What can hang from each mark
N: C F W
T: A Z
V: T
C: Z
H: Z
G: Z
Z: G H W
W: N
U: Z
M: Z

Known rows, with every way that one mark hangs from another
U{Z{G H W{N{F}}}}: [-32  20 -26   8  -3  -2  26   9  -2   4 -13  -5  20   1   4  16   7  22
 -10 -27 -17]
C{Z{W}}: [  0   5  -9  19  -2  -4  21   7  -4   2  -4 -10  -8  -3   3   1   6   0
   4  -7 -18]
Z{G H W{N{C F}}}: [-43  30 -22   8   4  -9  18  18  -3   6  -4 -14  14   5  -9  10  -2  25
   2 -23  -9]
M{Z}: [  5  -2 -21  14   0   1  18   0  -4   2  -4   4   2   2  12  -2  -2   2
 -11 -10  -8]
T{Z{G H W{N}}}: [ -9  16 -32  14  -7 -12  18   9 -16   7  -8   2   0   6   3  13   7  13
   2 -24 -11]
M{Z{G W{N}}}: [ -9  17 -24  15   0   1  31   5  -1   8  -4   3   1  -6   2   6   4   6
  -4 -25 -21]
T{A Z}: [  9  -7 -19   0  -7  -4   3  -7  -4  -4  -3   6   4   2  16  11 -11   2
   7  -5  -1]
G{Z{H}}: [-10  -5 -24   1  -7  -8  14   5  -4  -7 -19   6   0  13  16  11   5  20
 -17  -8   1]
T{A Z{G H W{N}}}: [-12  13 -31   7  -6  -8  16   3  -2   0 -12   2   4   0   5  22   1  14
   7 -26 -10]
V{T}: [  4  -8  -9   9  -2 -14   5   2   2  -5  -7   0   2   4  11   9  -9   8
  -5   0   5]
W{N{C}}: [-20   9 -15   4  -1  -5   9   8  -8   7   2  -4   4   3   3   2 -11  13
   5  -4  -4]
H{Z{G W{N}}}: [-15  28 -16   1   0  -5  21   8   1  -2 -12  -6  -4  -1   1   5   5  12
   6 -10 -20]
Z{W{N}}: [-18   6 -15  17   0   0  16   9  -4   0  -1  -5  -2  -1   9   7  -2   9
   8 -13 -18]
N{C{Z{H}} F W}: [-37  17  -5   8   6  -2   4  17   0  14  -8 -24  15  11 -15   1  -2   8
   0   1  -5]
T{A Z{G}}: [ 13   1 -25  -5 -12 -10  10 -13  -1  -1  -2   8   0   4   9  10  -9   6
   4  -7   0]
W{N{C{Z}}}: [-13  11  -8   5  -5  -6  15   9 -10  16   0 -10   2   0  -6   0  -5   5
   5   1  -8]
T{A}: [ -4  -7 -15   3  -3  -3   9  -8  11 -11  -6  -2   2   5  14   9 -12  10
   3  -1   0]
H{Z{G}}: [  2  19 -19  -5  -5 -12  16  -3   3  -5 -12  -3  -5  10   4  -3   1  12
  -2   4  -4]
G{Z{H W{N{C}}}}: [-34  13 -23   3   3  -2  20  22  -7  -1 -14   0   2  -5   8  16   7  22
  -5 -26 -12]
T{A Z{W}}: [  2  -1 -19   9  -1   0   9   1  -3  -8  -1   3  -2  -9  16  12  -5   1
  11 -17 -11]
C{Z}: [  5  -1 -10  11  -9  -7  15   0  -5   7  -5  -7  -4   7   3  -2   0   1
  -1   6  -5]
H{Z{G W{N{C}}}}: [-22  38 -15  -3   4  -7  20  13  -1   0  -8  -9  -3  -8  -4   2   4  15
   7 -13 -17]
C{Z{H}}: [ -2   0 -18  15  -8 -12  16   4  -4   3 -16 -10  -1  15   2   2   4   7
  -8   1  -2]

Rows
[-20  19 -10   7   4   1  15  12  -2  -5  -9  -8  -3  -5   7   5   3   8
   9  -8 -20]  H{Z{W{N}}}
[-32  12  -9   2   3  -2   5  11 -10  11   7  -9  17   6  -1   2 -15  15
   7  -4  -4]  W{N{C F}}
[-16  26 -25  10   6   0  29  12  -4  10  -1  -1   4 -11  -4   4   2   9
  -3 -28 -20]  M{Z{G W{N{C}}}}
[-28  23 -17  14  -3  -9  25  14  -3  14 -10 -17  10   8 -12   9   7  14
   1 -15 -15]  C{Z{G H W{N{F}}}}
[-41  31  -4  -1  11   3   9  23  -7   1  -2 -15  13  -8  -2   2  -4  13
  12 -11 -19]  H{Z{W{N{C F}}}}
[-36  40 -11  -6   7  -4  16  18  -2   3  -3 -14  11  -6  -8   3  -1  16
  10 -13 -18]  H{Z{G W{N{C F}}}}
[-21  17 -28  15  -3 -11  22   8   0   1 -13  -5  -1   9   1  13   4  20
  -1 -19 -12]  Z{G H W{N}}
[-28  27 -29  11   2 -12  22  15  -2   2  -8  -9   1   3  -5  10   2  22
   0 -23 -10]  Z{G H W{N{C}}}
[ -4  24 -18   3   0  -8  21   4   4  -9 -12  -7  -9   0   4   0   7  10
   2  -8 -15]  H{Z{G W}}
[ -9   7 -18  23  -3  -9  20  12  -2  -1 -15 -14  -6   5   2   5  11   7
  -3 -11 -13]  C{Z{H W}}
[-15  20 -22  17  -9 -12  28   9  -2  10 -15 -13  -3   7  -8  10  11  12
  -1 -15 -15]  C{Z{G H W{N}}}
[-35  20 -23  13   1  -7  19  11  -1   5  -7 -11  12  11  -3  12   1  23
   1 -20 -12]  Z{G H W{N{F}}}
[ -8  13 -35  12  -5  -8  29   2   3  -8 -19  -1   2   0  12  12  12  18
 -15 -25 -13]  U{Z{G H W}}
[-21  20  -8  10  -4  -4  24   8  -3  17   0 -14   8   1 -11   5   2   8
   9 -11 -20]  C{Z{G W{N{F}}}}
[ -5  15 -34  20   2  -7  30   7   2  -4 -16  -1  -1   3   4   6  11  11
 -16 -28 -14]  M{Z{G H W}}
[-15  26 -10   6   0  -9  23  12  -4  10   2 -18   5  -3 -13   0   0   8
   5 -11 -14]  N{C{Z{G W}} F}
[-40   8 -17   6   1   3  17  20  -6   1 -13  -2  13   4   9  17   6  22
  -6 -23 -14]  G{Z{H W{N{F}}}}
[-47  16 -16   1   6   1  17  27  -9   3 -10  -5  16  -3   3  16   3  24
  -4 -26 -13]  G{Z{H W{N{C F}}}}
[-10   6 -29  26   6   0  23  13  -2  -6 -14  -3   1   0  10   5   8   8
 -13 -26 -15]  M{Z{H W}}
